Known rows, with every way that one mark hangs from another
nesetok[kene zugugi[fami]]: -2.66  -0.88  2.99  0.08  -1.83  4.54  1.13  4.67  0.66  -1.64  -0.11  -4.40  0.07  -1.70  -0.21  -1.20  1.54  1.69  -0.06  0.13  -4.02  -0.79  2.17  -1.14
kanug[fopar zugugi]: -2.28  1.56  3.32  3.16  -2.35  1.95  4.97  3.68  3.68  -1.99  -2.38  0.53  1.55  0.69  -2.67  0.94  -2.43  1.16  -0.48  -0.21  -4.66  -2.69  0.82  0.21
nesetok[zugugi]: -2.64  0.92  2.36  1.62  -1.24  3.04  0.66  2.89  0.18  -1.19  -0.28  -2.46  -0.71  1.12  0.17  -1.20  0.70  0.70  0.54  -1.15  -3.39  -1.01  2.29  -0.14
fopar[kanug[zugugi[fami nesetok[kene]]]]: -2.19  0.89  4.37  2.30  -2.49  4.94  1.96  3.37  1.67  -0.43  -0.90  -3.56  2.63  -0.77  -3.15  0.70  0.32  0.38  0.69  2.21  -6.86  -1.37  -1.95  -3.59
nesetok[kene zugugi[fami kanug]]: -2.47  0.24  3.27  -0.77  -1.66  5.45  1.35  4.02  -0.60  -2.41  1.64  -5.05  1.04  -1.00  -0.82  -1.46  0.49  1.14  -2.12  -1.25  -3.68  0.12  2.23  -2.13
fami[zugugi[kanug[fopar] nesetok]]: -0.33  -0.38  4.69  3.92  -3.67  5.08  1.83  4.03  0.62  -2.39  0.71  -2.49  2.18  2.87  -3.85  0.56  -1.39  -0.06  -1.14  1.54  -5.38  -1.04  0.83  -0.61
kene[nesetok[zugugi[kanug[fopar] lifabo]]]: -2.92  1.47  3.32  0.75  -0.09  4.51  1.17  5.50  2.11  -5.03  0.05  -1.23  -0.55  1.03  0.72  -0.84  -1.17  2.12  -3.66  -3.47  -3.22  1.00  0.96  -0.16
fopar[kanug[zugugi]]: -2.17  3.07  2.68  3.33  -1.58  1.99  3.37  2.35  1.41  -0.67  -1.32  -0.77  2.11  1.19  -1.44  0.15  -0.79  0.00  -0.09  -0.79  -5.26  -1.54  -0.74  -0.51
zugugi[fami lifabo nesetok]: -1.08  -0.69  4.90  1.39  -3.70  4.62  1.31  4.95  0.61  -1.07  1.23  -2.75  -0.10  0.65  -3.05  1.35  -0.85  0.61  0.77  1.24  -5.05  0.98  -0.15  1.38
fopar[kanug[zugugi[nesetok]]]: -2.03  2.48  3.68  3.76  -2.13  3.72  1.33  1.68  1.31  -0.22  -1.36  -1.73  1.66  1.57  -2.72  0.53  -0.55  -0.48  1.70  1.09  -6.28  -1.92  -1.76  -2.69
kanug[fopar zugugi[fami lifabo nesetok]]: -0.54  0.52  5.64  1.91  -3.04  5.06  3.24  5.52  3.03  -2.11  -1.39  -0.99  1.23  0.39  -4.91  2.66  -3.65  2.14  -1.98  1.38  -5.61  -0.49  -0.44  0.77
lifabo[zugugi[kanug]]: -1.62  0.86  4.08  2.24  -2.67  3.29  3.67  1.46  -0.55  -1.56  2.78  -1.66  2.12  2.34  -2.58  -1.14  -3.27  -0.30  -1.33  -1.66  -4.08  0.33  1.00  0.19
zugugi[fami nesetok[kene]]: -2.23  -1.89  4.64  1.58  -3.77  5.13  0.84  4.07  1.20  -0.64  0.74  -3.94  1.04  -1.14  -2.11  0.12  1.53  0.22  3.07  2.56  -5.72  -1.00  -0.69  -1.46
fami[zugugi[kanug]]: -1.10  0.98  3.38  2.90  -2.66  3.60  1.41  2.62  -1.44  -2.01  2.01  -3.08  1.98  1.90  -2.54  -0.50  -0.56  -0.36  -1.13  -0.45  -4.25  -0.48  2.38  1.29
nesetok[kene zugugi[kanug[fopar] lifabo]]: -2.94  1.79  4.90  -1.37  -0.36  4.72  2.29  5.96  2.24  -3.17  0.02  -3.21  1.01  1.48  0.91  0.35  -0.26  2.00  -3.84  -2.35  -2.77  -0.52  -0.06  -1.99
lutadun[nesetok[zugugi]]: -3.04  0.54  0.69  1.33  -0.30  5.06  -0.90  1.53  0.71  -1.61  -1.85  -1.83  -0.30  0.21  -0.22  -2.38  1.60  0.56  1.82  -0.28  -4.17  -2.38  2.17  0.53
kene[nesetok[zugugi[fami lifabo]]]: -2.69  -0.75  2.49  0.60  -0.62  4.78  -0.55  5.66  0.62  -3.47  0.27  -2.54  -1.59  -0.89  -0.02  -0.88  0.00  2.62  -1.64  -1.75  -3.75  1.19  2.05  1.62
nesetok[kene zugugi[fami kanug lifabo]]: -2.16  1.09  4.61  -2.13  -1.00  5.55  1.25  5.55  -0.37  -2.29  1.92  -5.17  0.61  -0.65  -0.43  -0.61  -0.59  1.92  -3.95  -1.80  -3.23  1.15  1.29  -0.89
lutadun[nesetok]: -3.15  -0.04  1.29  2.36  -2.27  3.83  0.96  1.28  1.67  -1.32  -0.94  -0.59  0.93  0.57  -0.63  -1.70  1.51  -0.56  3.87  0.80  -4.92  -2.58  0.79  1.34
fopar[kanug]: -2.37  2.00  2.89  3.14  -1.98  1.13  3.92  3.46  0.71  -1.13  -0.14  -1.96  1.46  2.08  0.15  -0.48  0.61  -1.69  1.23  -1.09  -4.08  -0.15  -0.40  -0.52
lutadun[nesetok[zugugi[fami kanug]]]: -1.93  0.60  1.31  0.08  -1.43  7.15  0.39  2.12  -1.15  -2.89  0.18  -3.38  0.68  -0.61  -2.52  -2.73  -0.03  0.85  -1.32  -1.09  -3.88  -0.14  3.39  -0.13

Rows
-0.96  0.65  3.21  0.57  -2.52  4.35  3.69  5.65  0.06  -3.65  -0.02  -3.33  0.60  0.99  -2.57  -0.89  -2.06  0.77  -4.46  -1.92  -2.68  1.12  3.17  -1.05 -> nesetok[zugugi[fami kanug[fopar]]]
-0.28  -0.19  4.37  2.34  -3.78  3.88  7.08  4.22  0.48  -2.86  1.59  -1.30  2.49  2.07  -3.86  -0.75  -4.83  0.46  -4.06  -1.18  -3.90  1.25  1.55  0.42 -> lifabo[zugugi[fami kanug[fopar]]]
-1.39  -2.60  5.17  2.20  -3.96  5.94  1.95  3.34  0.88  -0.19  1.54  -3.22  1.85  0.06  -3.34  -0.58  -1.20  0.52  1.58  2.35  -6.10  -0.58  -0.58  -1.35 -> lifabo[zugugi[fami nesetok[kene]]]
-4.05  -0.07  1.18  0.11  -0.19  5.54  -1.07  1.80  1.79  -1.05  -1.54  -2.32  0.48  -0.91  1.12  -2.63  3.68  1.05  2.52  0.53  -4.60  -3.50  0.79  -1.39 -> lutadun[nesetok[kene zugugi]]
-3.03  0.95  1.53  0.22  0.11  4.84  -1.27  2.95  0.98  -1.73  -1.10  -1.64  -0.48  0.68  0.26  -1.29  1.14  1.50  0.41  -0.76  -3.94  -1.28  0.98  1.67 -> lutadun[nesetok[zugugi[lifabo]]]
-2.14  -0.37  4.71  0.70  -4.05  6.23  1.29  3.48  0.19  -1.51  2.16  -4.79  1.91  -0.82  -2.55  0.19  0.62  -0.07  1.29  1.27  -5.61  0.09  0.10  -2.75 -> zugugi[fami kanug nesetok[kene]]
-1.98  0.26  5.91  -0.37  -3.31  6.11  1.03  4.94  0.51  -1.57  2.53  -4.55  1.42  -0.31  -2.32  1.16  -0.29  0.51  -0.73  0.77  -4.97  0.99  -0.97  -1.20 -> zugugi[fami kanug lifabo nesetok[kene]]
-2.07  -0.71  0.76  0.70  -1.36  5.88  0.26  2.91  0.01  -2.03  -1.36  -2.85  -0.09  -0.73  -1.62  -2.55  0.91  1.15  0.49  0.29  -4.35  -1.00  3.04  1.07 -> lutadun[nesetok[zugugi[fami]]]
-0.47  0.62  5.92  2.58  -2.81  4.93  1.90  5.08  0.71  -2.44  0.83  -2.62  1.84  3.22  -3.50  1.87  -2.22  0.72  -2.60  0.89  -5.11  0.23  -0.11  0.86 -> fami[zugugi[kanug[fopar] lifabo nesetok]]
-0.76  -1.39  5.59  1.39  -4.06  6.72  2.16  2.80  -0.23  -0.95  3.11  -3.89  2.30  0.33  -3.47  -1.05  -2.06  0.35  -0.27  1.08  -5.88  0.21  -0.73  -2.55 -> lifabo[zugugi[fami kanug nesetok[kene]]]
-0.33  0.32  5.67  0.95  -3.94  5.03  3.95  6.19  1.35  -2.96  0.94  -2.64  1.23  1.87  -3.61  1.67  -2.83  0.48  -2.65  -0.12  -4.43  2.03  -0.39  0.10 -> zugugi[fami kanug[fopar] lifabo nesetok]
-1.65  3.38  5.05  2.52  -1.37  3.73  1.05  3.20  1.21  -0.24  -0.52  -1.66  1.40  1.68  -2.77  1.87  -1.30  0.20  -0.25  0.89  -5.75  -0.41  -3.04  -1.19 -> fopar[kanug[zugugi[lifabo nesetok]]]
-1.91  -0.17  5.52  2.12  -3.19  6.14  1.42  1.23  0.84  -0.22  2.73  -2.86  2.45  1.65  -2.41  -0.92  -1.51  -0.07  1.05  0.47  -5.82  -1.01  -1.50  -2.98 -> lifabo[zugugi[kanug nesetok[kene]]]
-2.42  -0.76  2.58  1.69  -1.52  5.22  2.31  5.57  1.28  -5.20  -0.12  -2.43  -0.19  -0.28  -1.36  -1.95  -1.10  1.58  -3.28  -2.52  -3.66  1.29  2.58  -1.08 -> kene[nesetok[zugugi[fami kanug[fopar]]]]
-2.75  1.61  1.07  0.67  -0.57  5.92  -0.79  0.81  -0.19  -2.52  -0.08  -2.44  0.50  0.78  -0.96  -2.93  0.33  0.04  -0.08  -1.55  -3.79  -1.54  2.20  -0.63 -> lutadun[nesetok[zugugi[kanug]]]
-1.67  -0.53  5.57  1.87  -2.29  5.09  -1.31  4.58  1.31  -0.63  0.85  -3.87  1.66  0.71  -1.44  1.58  1.54  1.31  1.49  2.81  -6.04  -1.66  -1.31  0.64 -> fami[zugugi[lifabo nesetok[kene]]]
-2.71  0.03  5.16  1.56  -3.46  4.87  2.72  3.96  2.90  -1.41  0.00  -2.90  2.08  1.41  -1.32  0.48  0.32  -0.17  1.11  1.14  -5.31  -1.61  -1.22  -3.25 -> zugugi[kanug[fopar] nesetok[kene]]
-1.23  3.01  4.31  1.71  -1.57  2.97  4.21  4.89  0.24  -1.59  -0.41  -1.89  1.61  0.28  -2.87  1.67  -2.17  1.12  -3.61  -0.69  -4.61  0.96  -0.41  0.97 -> fopar[kanug[zugugi[fami lifabo]]]
-3.09  0.58  3.92  2.30  -2.13  4.97  -0.32  1.59  2.93  -0.06  -0.80  -2.16  1.79  -0.81  -2.06  0.90  0.54  1.11  3.45  2.17  -7.00  -4.07  -1.39  -2.78 -> kanug[zugugi[nesetok[kene]]]
-1.87  1.69  3.16  1.19  -1.24  3.64  3.10  4.05  0.88  -3.00  -0.31  -1.88  0.25  2.25  -0.82  -0.70  -1.40  0.52  -2.99  -2.40  -2.65  -0.28  2.43  -1.55 -> nesetok[zugugi[kanug[fopar]]]
-2.48  0.34  4.03  -1.35  -0.96  4.74  0.92  5.99  0.62  -1.83  0.57  -4.46  -0.23  -1.11  -0.15  -0.22  0.62  2.40  -2.05  -0.47  -3.50  0.09  0.99  0.21 -> nesetok[kene zugugi[fami lifabo]]
-1.38  0.56  3.36  2.70  -3.16  3.08  5.34  4.90  2.75  -2.43  -1.86  -0.31  1.69  -0.07  -3.92  0.99  -3.07  1.90  -1.62  0.49  -4.98  -1.32  1.44  0.55 -> kanug[fopar zugugi[fami]]
-3.50  1.05  4.14  -1.10  0.05  3.95  -0.10  4.78  1.81  -1.16  0.03  -3.20  -0.31  -0.04  1.56  0.12  1.59  2.04  -0.47  -0.99  -3.48  -1.34  0.13  -0.54 -> nesetok[kene zugugi[lifabo]]
-1.42  1.09  2.88  0.67  -2.28  5.00  1.62  3.90  -1.79  -2.62  1.63  -4.39  -0.06  0.20  -2.18  -1.67  -1.01  0.62  -2.84  -2.08  -2.90  1.30  3.70  -0.31 -> nesetok[zugugi[fami kanug]]
-2.78  -0.14  1.71  1.20  -1.45  5.42  0.24  3.92  -0.86  -4.23  1.59  -3.34  -0.48  -1.09  -1.00  -2.44  -0.06  1.22  -1.82  -2.36  -3.95  1.63  3.16  -0.79 -> kene[nesetok[zugugi[fami kanug]]]
-0.92  0.45  3.84  3.31  -2.78  3.18  4.01  4.36  0.80  -3.11  0.66  -1.72  2.55  2.62  -2.78  0.33  -1.46  0.01  -2.78  -0.13  -4.40  -0.76  1.89  1.08 -> fami[zugugi[kanug[fopar]]]
-1.21  0.20  3.83  1.74  -3.84  3.46  6.16  5.24  1.01  -3.11  0.88  -2.14  1.80  1.13  -3.12  0.14  -2.42  -0.20  -2.36  -1.48  -3.73  1.06  1.79  0.45 -> zugugi[fami kanug[fopar]]
-3.03  0.12  1.83  -1.12  -1.12  7.40  -0.10  2.54  -0.03  -2.61  0.19  -4.51  1.43  -1.72  -0.88  -2.85  1.53  1.34  -0.78  -0.15  -4.35  -1.34  2.02  -1.84 -> lutadun[nesetok[kene zugugi[fami kanug]]]
0.13  -0.87  4.80  2.61  -4.18  6.37  2.79  2.18  -1.23  -1.65  3.29  -2.95  1.69  1.79  -4.94  -0.78  -3.75  0.04  -1.08  0.45  -5.72  1.48  0.50  -0.90 -> lifabo[zugugi[fami kanug nesetok]]
-3.02  0.06  5.50  0.95  -2.27  4.23  -0.14  4.31  2.75  -0.28  0.57  -2.85  0.61  0.54  -0.32  1.64  1.28  0.53  2.97  1.60  -5.19  -1.36  -2.42  -0.60 -> zugugi[lifabo nesetok[kene]]
-0.98  1.49  4.57  -0.67  -1.65  4.95  3.62  6.59  0.17  -3.76  0.82  -3.08  0.42  1.63  -2.13  0.34  -2.72  1.67  -6.23  -2.56  -2.55  1.94  2.23  0.59 -> nesetok[zugugi[fami kanug[fopar] lifabo]]
-1.14  1.47  4.53  1.50  -2.35  2.92  5.32  6.34  2.88  -2.63  -1.19  -0.33  1.26  -0.12  -3.88  2.13  -4.03  2.45  -3.59  -0.14  -4.68  -0.14  0.48  1.94 -> kanug[fopar zugugi[fami lifabo]]
